Each row comes from the steps of one walk. Every step used is in the known rows, and no mark comes twice. Write the walk behind each row, first mark first.
Known rows
vupe > fekupo: [-0.15 -0.08 -0.03 -0.20 -0.28  0.18 -0.25  0.06 -0.14  0.33 -0.22 -0.54
  0.14  0.08  0.09 -0.24  0.10  0.42 -0.10  0.14  0.14  0.00 -0.09]
nage > vosum: [-0.08 -0.13  0.07  0.18 -0.19  0.13 -0.03 -0.05  0.23  0.01 -0.10 -0.06
  0.12 -0.22 -0.15 -0.51 -0.15  0.12 -0.05  0.13  0.01  0.50 -0.03]
gavi > gomomav > nage > vosum > vokeba: [-0.08 -0.08  0.46  0.01 -0.14 -0.20 -0.20  0.01  0.11 -0.04  0.08  0.37
 -0.01 -0.12  0.07  0.17 -0.07  0.17 -0.30  0.18 -0.23  0.14  0.11]
puzer > pibuk: [-0.04  0.01 -0.14  0.36 -0.19 -0.03 -0.16 -0.28  0.16  0.07 -0.32  0.07
  0.15 -0.02  0.06  0.11  0.07  0.12 -0.15  0.15  0.20 -0.12 -0.07]
vosum > nage: [-0.08  0.00 -0.25 -0.26  0.04 -0.03 -0.37 -0.01  0.07  0.31 -0.28  0.42
  0.14 -0.04 -0.15  0.10 -0.28  0.07  0.11  0.17  0.15 -0.34 -0.08]
vokeba > vupe > fekupo: [-0.08 -0.14 -0.31  0.07 -0.27 -0.15  0.08  0.11  0.01  0.47 -0.23 -0.46
  0.21 -0.01  0.09 -0.31  0.09  0.14  0.24 -0.02  0.36 -0.30 -0.23]
fekupo > vupe > vokeba: [ 0.04 -0.10  0.11 -0.20 -0.15 -0.13  0.14  0.03  0.14  0.30 -0.10 -0.25
  0.17  0.07 -0.05 -0.28 -0.04  0.14  0.32  0.20  0.55 -0.08 -0.15]
nage > vosum > vokeba: [ 0.01 -0.11  0.11  0.21 -0.03 -0.04 -0.55  0.10  0.19 -0.02 -0.02 -0.06
  0.16 -0.14  0.07 -0.41  0.16  0.17 -0.39  0.11  0.11  0.27 -0.02]
nage > vosum > gavi: [-0.06 -0.05  0.09 -0.08  0.13  0.11 -0.11 -0.01  0.26  0.17 -0.28  0.13
  0.08 -0.31 -0.03 -0.38 -0.18  0.04  0.04  0.15  0.24  0.33 -0.01]
vupe > vokeba > vosum: [-0.05 -0.10  0.13 -0.06 -0.15 -0.54 -0.18 -0.01  0.20  0.23  0.00 -0.06
  0.27  0.07  0.09 -0.33  0.09  0.14 -0.11  0.24  0.07 -0.10 -0.02]
gavi > vosum > vokeba > vupe > fekupo: [ 0.14 -0.08 -0.12  0.18 -0.12 -0.29 -0.47  0.23  0.23  0.27 -0.22 -0.13
  0.13 -0.28  0.31 -0.19  0.23  0.26 -0.20  0.03  0.30 -0.13 -0.01]
gavi > vosum > pibuk: [ 0.14 -0.02 -0.13  0.02 -0.08  0.00  0.14  0.00  0.34 -0.01 -0.29  0.27
  0.02 -0.41 -0.08  0.19 -0.27  0.22  0.05  0.11  0.02 -0.04 -0.07]
vosum > gavi: [-0.08 -0.01 -0.19 -0.31  0.12  0.01 -0.27  0.06  0.07  0.46 -0.31  0.20
  0.11 -0.08  0.15 -0.10 -0.18  0.19  0.09  0.18  0.41 -0.52 -0.02]
gomomav > nage > vosum > pibuk: [-0.09 -0.01  0.20  0.11  0.05  0.00  0.16 -0.13  0.24 -0.07 -0.10  0.29
  0.06 -0.31 -0.30  0.38  0.11  0.11  0.51  0.06 -0.27  0.01 -0.10]
vupe > vokeba: [ 0.02 -0.10 -0.01 -0.12 -0.23 -0.38 -0.11 -0.01  0.02  0.22  0.02 -0.18
  0.24  0.23  0.00 -0.25  0.16  0.11 -0.14  0.13  0.44 -0.17  0.10]
volipa > vosum > vokeba > vupe: [ 0.10 -0.14 -0.18  0.48  0.08 -0.60 -0.54  0.34  0.11  0.05 -0.04  0.30
  0.12  0.03  0.27 -0.25  0.08  0.07 -0.25  0.07 -0.04 -0.14  0.00]
fekupo > vosum: [-0.12 -0.13  0.13  0.04 -0.39  0.21 -0.22  0.00  0.16  0.24 -0.09 -0.27
  0.23 -0.08  0.03 -0.08 -0.30  0.10  0.21  0.20  0.01 -0.05 -0.09]
vokeba > vosum: [-0.18 -0.11 -0.04  0.10 -0.20 -0.19 -0.25  0.01  0.27  0.29 -0.12  0.10
  0.19 -0.15  0.11 -0.37 -0.23  0.31  0.01  0.31 -0.35 -0.22 -0.19]
fekupo > vosum > gavi > gomomav > nage: [-0.15 -0.03  0.44 -0.30 -0.07  0.07 -0.16  0.01  0.17  0.31 -0.18  0.19
  0.08 -0.20  0.17  0.40 -0.40  0.02  0.29  0.25  0.01 -0.18  0.01]
vokeba > vupe > fekupo > vosum > pibuk > puzer: [-0.10 -0.06 -0.13  0.04 -0.07 -0.08  0.37  0.18  0.11  0.37 -0.38 -0.38
  0.26 -0.18 -0.02  0.12 -0.18  0.20  0.41 -0.07  0.21 -0.35 -0.29]
volipa > vosum > gavi > gomomav: [-0.01 -0.04  0.13 -0.07  0.16 -0.31 -0.17  0.19  0.08  0.06 -0.22  0.66
 -0.10 -0.08  0.21 -0.08 -0.49  0.07 -0.30  0.25 -0.12  0.21  0.14]
nage > vosum > pibuk > puzer: [-0.06  0.01  0.01  0.11  0.16  0.08  0.43  0.03  0.27 -0.12 -0.30  0.24
  0.11 -0.35 -0.33 -0.04 -0.37  0.30 -0.03  0.03 -0.09  0.20 -0.12]
volipa > vosum > gavi > gomomav > nage: [-0.06 -0.02  0.24 -0.04  0.22 -0.36 -0.16  0.15  0.08  0.07 -0.18  0.78
 -0.12 -0.11  0.16  0.16 -0.35  0.07 -0.05  0.23 -0.27  0.10  0.18]
pibuk > puzer: [-0.23  0.00 -0.28  0.06 -0.07 -0.06  0.17  0.18  0.02  0.35 -0.27  0.20
  0.19 -0.03 -0.11 -0.23 -0.45  0.62 -0.12  0.09  0.03 -0.57  0.09]
volipa > vosum: [-0.04 -0.11 -0.08  0.31 -0.10 -0.24 -0.22  0.15  0.07 -0.01 -0.09  0.32
  0.03  0.00  0.03 -0.31 -0.26  0.16 -0.12  0.19 -0.26  0.23  0.07]
vosum > volipa: [-0.07 -0.12 -0.31  0.26 -0.29 -0.14 -0.37 -0.05  0.03  0.16  0.17  0.29
  0.10  0.04  0.16  0.08 -0.30 -0.06  0.01  0.09  0.18 -0.25  0.04]

Which walk is each row?
[ 0.02 -0.13  0.05  0.24 -0.01 -0.16 -0.41  0.16  0.18  0.11 -0.11 -0.32
  0.20 -0.18  0.13 -0.43  0.32  0.10 -0.22  0.00  0.26  0.27 -0.14]
nage > vosum > vokeba > vupe > fekupo
[-0.01  0.02 -0.14  0.23  0.26 -0.29  0.24  0.23  0.11 -0.14 -0.29  0.62
  0.02 -0.13 -0.15  0.17 -0.47  0.34 -0.09  0.08 -0.37 -0.07 -0.01]
volipa > vosum > pibuk > puzer
[ 0.06 -0.15 -0.05  0.35 -0.02 -0.23 -0.37  0.14  0.27  0.08 -0.05 -0.08
  0.20 -0.20  0.09 -0.47  0.19  0.02 -0.19  0.01  0.25  0.13 -0.10]
nage > vosum > vokeba > vupe
[ 0.06 -0.09 -0.18  0.31 -0.30 -0.14 -0.27 -0.03  0.28  0.10  0.00  0.41
  0.00 -0.32  0.15  0.02 -0.36  0.00  0.01  0.11  0.12  0.13  0.17]
gavi > vosum > volipa
[ 0.07 -0.14 -0.36  0.23 -0.08 -0.43 -0.58  0.25  0.09  0.35 -0.02 -0.07
  0.27  0.06  0.29 -0.20  0.27  0.15 -0.20  0.01  0.40 -0.78 -0.12]
vosum > vokeba > vupe
[-0.06 -0.13  0.00  0.38 -0.20  0.00 -0.20 -0.09  0.22 -0.08  0.11  0.22
  0.08 -0.21 -0.02 -0.24 -0.26 -0.14 -0.02  0.08  0.08  0.54  0.04]
nage > vosum > volipa
[-0.05 -0.06  0.28 -0.19  0.07  0.06  0.01 -0.01  0.24  0.08 -0.23  0.29
 -0.01 -0.30  0.03 -0.28 -0.39  0.03 -0.24  0.19  0.16  0.47  0.04]
nage > vosum > gavi > gomomav
[-0.05 -0.11  0.33  0.13 -0.13 -0.36 -0.03  0.05  0.18  0.04  0.06  0.36
  0.02 -0.16  0.08  0.12 -0.05  0.06 -0.14  0.10 -0.12  0.01  0.04]
gavi > gomomav > nage > vosum > vokeba > vupe
[-0.08 -0.09  0.44  0.02 -0.12 -0.28 -0.08  0.07  0.08  0.07  0.00  0.12
  0.01 -0.14  0.13  0.15  0.08  0.13 -0.16  0.09 -0.13  0.16  0.01]
gavi > gomomav > nage > vosum > vokeba > vupe > fekupo
[-0.02 -0.02 -0.11  0.08  0.16 -0.28 -0.38  0.13  0.10  0.02 -0.24  0.69
  0.02 -0.06 -0.09 -0.01 -0.35  0.00 -0.01  0.20 -0.25  0.21  0.02]
volipa > vosum > nage
[-0.07 -0.01  0.42 -0.33  0.12 -0.66 -0.13 -0.01  0.21  0.29 -0.06  0.34
  0.14 -0.03  0.19  0.10  0.04  0.06  0.01  0.27  0.02 -0.23  0.07]
vupe > vokeba > vosum > gavi > gomomav > nage
[ 0.17 -0.10 -0.22  0.29 -0.12 -0.36 -0.43  0.21  0.33  0.24 -0.15  0.11
  0.14 -0.30  0.26 -0.21  0.09  0.17 -0.17  0.05  0.30 -0.29  0.02]
gavi > vosum > vokeba > vupe
[-0.09 -0.10 -0.07 -0.09 -0.11 -0.05 -0.01  0.13  0.10  0.54 -0.34 -0.47
  0.23 -0.14  0.18 -0.11 -0.01  0.00  0.46  0.02  0.43 -0.24 -0.24]
vokeba > vupe > fekupo > vosum > gavi
[-0.12  0.01  0.17 -0.41  0.11 -0.15 -0.08  0.02  0.06  0.36 -0.21  0.53
 -0.03 -0.11  0.17  0.32 -0.27  0.16  0.07  0.21  0.11 -0.46  0.09]
vosum > gavi > gomomav > nage
[-0.17 -0.01 -0.08 -0.13  0.07 -0.22 -0.42  0.00  0.30  0.31 -0.26  0.48
  0.17 -0.21  0.00 -0.08 -0.34  0.15  0.13  0.32 -0.32 -0.24 -0.23]
vokeba > vosum > nage
[ 0.06 -0.10 -0.04  0.34  0.07 -0.41 -0.74  0.30  0.03 -0.04 -0.01  0.30
  0.08  0.07  0.25 -0.20  0.06  0.22 -0.47  0.17 -0.17  0.00  0.07]
volipa > vosum > vokeba
[-0.16 -0.09  0.25 -0.10 -0.31 -0.16  0.06 -0.04  0.02  0.15  0.04  0.38
 -0.02  0.00  0.03  0.26 -0.28  0.24 -0.07  0.21 -0.23 -0.23  0.11]
gavi > gomomav > nage
[-0.11 -0.09  0.27 -0.15 -0.23  0.19 -0.71  0.16 -0.08  0.28 -0.15 -0.73
  0.24  0.05  0.29  0.01  0.23  0.33 -0.18  0.15  0.12  0.00 -0.14]
vupe > fekupo > vosum > vokeba
[ 0.00 -0.10  0.17 -0.02 -0.10 -0.36 -0.03 -0.01  0.29  0.24  0.03  0.02
  0.16 -0.05  0.11 -0.16 -0.17  0.00  0.36  0.25  0.27  0.00 -0.21]
fekupo > vupe > vokeba > vosum > volipa
[-0.04 -0.02  0.49 -0.38  0.13 -0.39  0.14  0.02  0.30  0.33 -0.15  0.22
  0.07 -0.14  0.11  0.07 -0.14  0.11  0.43  0.32  0.17 -0.12 -0.16]
fekupo > vupe > vokeba > vosum > gavi > gomomav > nage
[ 0.01 -0.16  0.02  0.20 -0.22 -0.16 -0.55  0.19  0.20  0.30 -0.03 -0.30
  0.32 -0.06  0.27 -0.02  0.04  0.00  0.07  0.08  0.24 -0.44 -0.17]
fekupo > vosum > vokeba > vupe
[-0.07 -0.08  0.14  0.34  0.03 -0.29 -0.29  0.04  0.23  0.13  0.01  0.16
  0.16 -0.22 -0.02  0.06  0.40  0.07  0.33  0.01 -0.06 -0.17 -0.02]
gomomav > nage > vosum > vokeba > vupe
[-0.08 -0.16 -0.12  0.21 -0.33 -0.13 -0.05  0.07  0.08  0.39 -0.10 -0.41
  0.23 -0.08  0.19 -0.02 -0.07 -0.12  0.42 -0.03  0.32 -0.10 -0.22]
vokeba > vupe > fekupo > vosum > volipa
[-0.08 -0.11  0.09 -0.16 -0.17 -0.10  0.10  0.13  0.09  0.48 -0.30 -0.35
  0.15 -0.13  0.23 -0.04 -0.19 -0.01  0.24  0.05  0.35 -0.12 -0.21]
vokeba > vupe > fekupo > vosum > gavi > gomomav
